Each row was made from one walk, in order. Every step used is in the known rows, and no mark comes twice. Write each row's walk.
Known rows
G, P, U, K, H:   79  267   52 -180 -152  295  337  127  237   26   59   -8 -123   48 -187  164  414 -169   57  -11 -298  108   92 -119  298  -10   42   47   -6   -7 -150  303 -210  -19   61  -88  324  335  106   30 -487  113  164  167  248  118 -108  147  177   39  122   22
G, P, U:   92  403   -4 -161 -385  204  153   67 -128   33   23  -52   89 -107  -79  207  211 -281   78   50 -168  190  -84  112   71  189  302   23  -75  -84 -105  291  -76  141   30  -75  370  406  -76  -44 -212  -39  162   63  190  -17    4  -17  -22  -91   91   66
D, P, U:  107  403  -80 -114 -229   16  108   91 -183  -72  -37   55  106  110 -115   44  197   42   95 -171  -95   94  -69   72  147  387  176   26 -177   53  388  128 -130  148 -133 -125   75  482  165 -148 -168   32  223  -20   13  -98  110  -73   43   32  -40  -48
Q, K:  272 -126  -25 -283   43  -22  252  -73 -157  -48  -61  182  250 -139   27 -162  -51 -230  281  -10  -26   47 -155   77 -231  288   23 -185 -253 -152  191  233  204   69   24  -12   17  -94  -12   37   11 -253  221  117  133  -13  105  -12  127 -155 -183  172
D, K, U: -237  -69 -118 -489  -69  102   69  144 -110 -124  -35   67  122 -250  -87  -69  111 -185  193 -211   93  107 -119  205  151  447 -175 -218 -238 -110  156  -39  120  148   61  176  146  -33  -95  -13   23  -38  309   70  166 -121  -55  -27  216   -9  -13   87
U, K:  113   11   55 -186 -104   81  219   51   31  -54  -76  -91  141  -49  -87 -182  154  -58   83 -179 -166 -276   15  187  -41  135 -298 -228  -90 -139   82  -12  -85 -270   66   91  121  160  159  -56 -203    2   -7  111  352   74   38  -24  246  -47  -12   96
K, D, P:  -22  318 -199  -67  -94  132   62  211   57 -266   -7   47   32  -67   81 -297  121   81 -249 -116 -111  -96 -215  251   73  253   81 -128   60   28  443  -48  -58  154   61   26 -231  215  106  -37   51   88   80   75  120  -71  -50 -218  125  -85   17  185
P, G, K:  174 -196  172  -68 -231  126  195  117 -173   17 -137   87   82 -243 -124 -153 -147  -40   49 -304 -132 -281   14   91  125  190  -34  -68  -70  -73  -71 -337  194  -67  -45  104  213  254 -220  -63   11  -82   35  271  158  101  -55  -71  -63 -223  -24  -59
H, P, U, K:   16  230  -98   12 -197  -39  135   74  -16   90  -89 -160  250  114 -128  234  281  -10  246 -332 -375  133 -112   73   61  239 -107   -2 -174   46   10  -11  -29 -139    6   -3  278  264  290 -216 -298   57   21  116  302   56  108   44   36  228  225   91
D, K:  -51  -24   21 -317  -48   -4  156  103 -106 -130   -5   79  172 -149   24 -279   22 -199  123   13   -4 -114 -161  262   64  265 -121 -316 -101 -120  108  -53  206   14   74  124   43    6   81   28  215 -134  -30  114   95 -152  -33  -93  251 -100  -57   91
H, P, G:  -46 -128 -138  -93 -166   19   68  115   -3   22 -149 -112   31  -96  -30   59   50  -20  144 -369  -91   74 -130  216  265  393  223   49  -74   73    8 -402  249   75  -63  -38  104  132 -204 -305   65 -283   45   99   60  -78  128 -281   44   -4   30  -21
K, H, P:  -77  -28  -84 -167   29    6   -5   18  186 -184   37  143 -181 -206   52  -33  142  -86   23   35 -110   20 -214   14   53  335  170  -15  -35  138   32 -139  117   97  120 -147  -13  -73   98 -188  -43 -152  387   44  107  -35   32 -290  197  -63  -64   19
U, K, Q:   73   95  103 -257   97   13  235   94  -10 -245 -130 -177  139 -114 -153 -248  246   22   67  -39 -294 -133  440  237 -254  108 -211 -182 -122  -87  203  127   24 -386  294  -27  104  102   18   55 -200   66 -260  296  213  -49  -25  -84  398   32  151  -70
Q, K, H:  221 -178    5 -308  227   63  284  -80   21 -145    7  348  -45 -189   33 -188   39 -166  196  104    9   35 -155 -144  -75  223   78 -133 -182  -45  156  293  209  135   52 -127 -115 -236  -13   64  -86 -234  376  190    0   11   98   10  236 -189 -306   82
Q, K, H, P:   78 -198  -97 -207  162  -71   74  -72  107  -81   -5  191   44 -158   84  -91   65 -156  225   60 -118  269 -291 -121  -68  318  148   -5 -165  133  101  104  289  197   17 -123 -100 -306   16 -112  -11 -280  426  177    1   34   58 -156  195  -73  -92  120
G, K:  147  -57  182 -122 -237   77   34   14 -214  -87  -56  127  187 -322  -55 -213  -33 -161  -66   50 -163 -282 -186   96 -224  222 -176 -198 -135  -79  -26 -126   77 -150   63  117  230  188  -37   30  -23  -12  134  173  289   95 -114  -61  -55 -231   25   51
K, H, P, G:  -55 -230 -121 -129   40  106  151  117  221  -51  -40  140 -258 -159  -34   72  130   23   81 -320  -69   73  -41   21  431  271  270  107  -13  152  -20 -346  240  143   49 -124  -43   36 -122 -244   -7 -236  303  152  -50  -58  125 -303  153  -28 -101  -96
H, K, D:  -80  136  -47 -135 -264  136   38  220   55 -233  -31  109  -43 -480   57 -458   32 -113  -48 -110  -81 -389 -141  402 -316  123 -105 -376  -17 -168  212  -35  127  -98  178   78 -172 -161  152   40  208    2 -162  243  124  309  -97  -31   -7  -39  131  196
G, P, U, K, Q:   44  452  118 -174 -147  207  192  159   12  -60  -66 -294  150   15 -239  129  352 -130   91   14 -485  206  463  181  -11   20    4   15  -95  -48   -9  372  -63 -239  208  -47  409  402 -113    6 -430  134 -270  326  191  -79 -108   57  179   93  361  -39
Q, K, D, P:  106  171 -220 -123   90   12  198  103   -4 -215   12   73  320  -19  105 -341    1   -1  -57  -99 -148  103 -308  123  -91  219   58  -88  -74  -22  513  190  117  263  -19   26 -303  -41   24   14    6  -28   92  190    4  -52  -65  -96  160 -111  -36  302
D, K, H, P, G: -248 -292 -128 -230  123    0  136  243  161  -60   -8  113 -143 -104   21 -111   97  -22  213 -367  -62  138 -222   32  585  285  112   17   26  121  -29 -430  402  160  -10  -28    4  -83  -58 -153  170 -240   87  255 -221 -242   15 -200  317   -1   27  -50
H, K:   47   55   12 -292 -242    3    0   99 -136  -34  -93   45  -26 -412  -47 -353   47 -203  188  -35  -33 -351  -67  276 -345  269 -101 -360 -173 -172  102  -76  115 -123    7   15   41   11  110 -111  136 -152 -103   83  157  212    2  -92   83  -77   74   -6
H, K, D, P: -136  319 -151 -100 -211   30 -116  270   29 -195  -54    2   56 -296   57 -524  104   30 -176 -158 -142 -275 -260  312 -181  164  -85 -259    0  -37  490 -114  -20   27  -27   65 -253   81  230  -51  178   91 -223  168   62  177 -190 -131  135   -7  265  140
G, P:   79  131  -25 -242 -276  194  108   56  -26    8  -36 -112   65 -200  -26  -26   94 -326  -59  274 -127   21  -89  227  -39  199  163 -142  -76  -68  -71   71  -70  128   89  -20  184  221 -152  -31  -29 -151   98   32  281  -47 -128 -224  145 -291   33  108

Write each row's walk
 -27  140 -213  -14 -103  215  230  275  114 -169  -76   24   -6   18   22 -211   49  221 -185 -508  -71  -88   -8  225  433  228  203    9  103   23  416 -248   49  147  -64   22 -229  281  -63  -87   33  -27  -24  228  -32  -78  -19 -200  108  -19  -14   58 => K, D, P, G
-142  345 -141  133 -233  124  154  225  167  -68  -35 -124  204  119  -19  175  333   67  -16 -399 -424   18 -172  225   90  117 -115    2  -32   25   81   37   26 -121  166   40  112  136  304 -129 -289  198  -48  227  280  125   17   75  -18  288  312  289 => H, P, U, K, D
  23   97  113 -340  -79  -37  -61  103 -167 -256  -95  -20   57 -465  -95 -471   90 -118  205  109 -163 -217  263  378 -520  254  -53 -358 -167 -116  244   84  204 -254  204  -57   25  -44  -27  -38   85  -84 -337  272  -21  102  -42 -120  219  -43  206 -139 => H, K, Q
  51  314  -25   40 -201  265  345  254  127 -142  -31   49  101   85  -46   21  261   95   48 -400 -329 -190   52  272   46   17 -188  -95  -20 -144  193  192 -109 -171  168   61   63  233  263   73 -351  252  -30  263  264  137   49  202   -6  166  147  235 => P, U, K, D
  34  104   -3    1  -85  243  334  196  179 -180  -68  -50  106  -41   22 -214  176   22 -154 -183 -258 -315  -10  318  -25   20 -268 -249   37 -162  175    8  -72 -227  230  130  -66    4  182   71 -134  161  -71  238  373  121  -58   21  159    5  154  247 => U, K, D
 -83  284   25  -83  -54  -82   61  112  -78 -153  -72 -260  214   53 -163  109  366   68  220 -213 -500  229  315  160 -118  223  -37   44 -173   80  111  139  109 -279  229  -82  278  248  119 -192 -370   93 -207  302  114  -36   83  -40  137  262  393 -116 => H, P, U, K, Q
-166 -141 -100 -160 -334   63 -127  133 -165   55 -151  -48  106 -315 -203  231    2  -17   35 -517 -147  177 -109  -36  220  423  -19  140 -210  121  -95 -449  194   77  -88  154  389  212 -402 -297 -168  -48  311  268  185   46 -108  -87  -99   10  164  -26 => H, P, G, K, U
-276 -106  -55 -259  104  -89  -16  116  156 -160   78   95   -2 -162   83 -211  125 -169  107   11 -111  144 -358   28  238  261   46 -144  -10  125   28 -216  243  161   82   -5  -47 -147  139  -87  188 -180  178  119  -47 -166 -101 -187  331  -13   36   73 => D, K, H, P
  60 -121  138  -89  -38  119  106  174   58  -84  -23  224 -114 -118 -123 -207   -7  144 -123 -264  -98  -83  -12 -227  416  165   91   74    9  140  156 -348   44   68 -142   25   14  377 -136  -60  -89   16  256  248  -77   12 -163 -114   82 -208  -57 -171 => D, P, G, K, H
  85  -82 -182 -436  -10   78  133  -60 -155  -20 -103  167  181 -264 -114   54    5 -195  229 -131   73  245  -65  -31 -167  487  -40  -80 -374 -105  196  281  129  189  -25   19  107 -137 -242  -39 -213 -175  515  114  189  -24  120   -8  151  -64 -169  132 => Q, K, U
  71   54 -138 -130   84  -55  119  -38   14  -56   61  275   66  -59   10  173  167 -106  382 -105 -146  424 -222 -193    7  327  217  124 -227  158   55  307  261  239  -26 -227   64 -107  112 -123 -198 -191  500  187  -66    5  197   63   70   94  -66  108 => Q, K, H, P, U
 116  117  111 -138  -13  195  372   91  133 -110   28  192 -168   71 -180   88  340   46  120 -213 -197 -101  125 -123  176   50 -145  -57 -102   -5   83  224  -89 -198   71 -128  135  238  265   31 -445  130  296  149  171  129   96  194  179  121  -33  -50 => P, U, K, H
 -13 -235   30 -240 -302  252   90  138 -208  -33 -156  117   15 -362 -244  152  -53  -12   52 -482   -2  -61   77    5  236  395 -107    0 -183  -83  -66 -295  114   -5  -59  157  370  226 -449  -86 -235    8  308  216  229   98  -50    8 -101 -112   11  -45 => P, G, K, U
 111  407  -33  -91 -175   13  198  164  -46   23  -38 -111  264  253 -217   -4  281  125   76 -336 -291   58   10   -9  178  198 -131   27 -172    4  348  102 -250 -116 -122   -9  141  552  262 -116 -311  162   93   59  175    1   34   75  124  194  141  -24 => D, P, U, K
 -25  140  131    6 -201  -11  -45   56  -33  -76   40  196   12 -195  -66  149  139  -70  -30  -97 -300   54 -281 -184   50  197   82   78 -111  206 -126  -41  142   29   56  -61  240  175  144 -133 -223   40  387  242  112  123  -22   30 -121   -6   83   28 => G, K, H, P, U
   6  254  -89  -53 -305  -35   16   53 -133    7   -2   21  120  -45  -37  246  189  -80  163 -140 -171  186 -232  150   24  404  203   52 -195   86   42   18   87  107   15 -114  222  262  157 -250 -132 -113  191  -20  170   17  184  -69  -84  143   66   93 => H, P, U
 -39 -110  107  -48 -109  -94  -88  148 -174 -150 -124 -135  148 -292 -123 -151  -27   57   93 -212 -346   69  181  163  -29  264   66   78  -67  161  -22 -367  392 -137  124   66  238  202 -334 -207  -56 -111 -238  472  -35  -82 -133 -228  -13  -98  292 -145 => H, P, G, K, Q
  75   56  116   48 -266  208   45  142  -44 -238    2  157  140 -313   42 -311  -57  -43 -251  -47 -257 -358 -235  216 -214   70 -145 -215   58  -83   59  -79   79  -98  200  197   47   78   25  126   -3  131   45  320  301  135 -194  -26 -106 -235  111  269 => G, K, D
 -11  261   41   60 -218   75  -28  205  -59 -220   23   60  256 -188   70 -384   15   87 -336  -86 -269 -216 -313  112  -74  155 -101 -153   23   85  326 -169  -11   54    2  167  -85  279   84   52   13  175   24  279  201   57 -277 -114   -5 -167  182  203 => G, K, D, P
 -43  -22  -71 -180 -261  125  -70  173 -205   24 -130   -1  142 -202 -268   27   -5   98  -70 -508  -57   96   49 -145  367  406  -33  113 -200   78  220 -335  -16  153 -206  169  248  426 -411 -182 -252   67  283  187  106  -45 -155 -108    9  -63   67 -128 => D, P, G, K, U
-114   42   89 -377  161  -63   84  153 -160 -365  -37  -19  210 -254  -43 -361   76 -121  225   40 -117   58  179  398 -163  275  -34 -294  -89  -62  210   45  317  -92  261   12   17  -58  -81   72  184  -60 -233  280  -66 -314  -55 -166  400  -44   51  -52 => D, K, Q
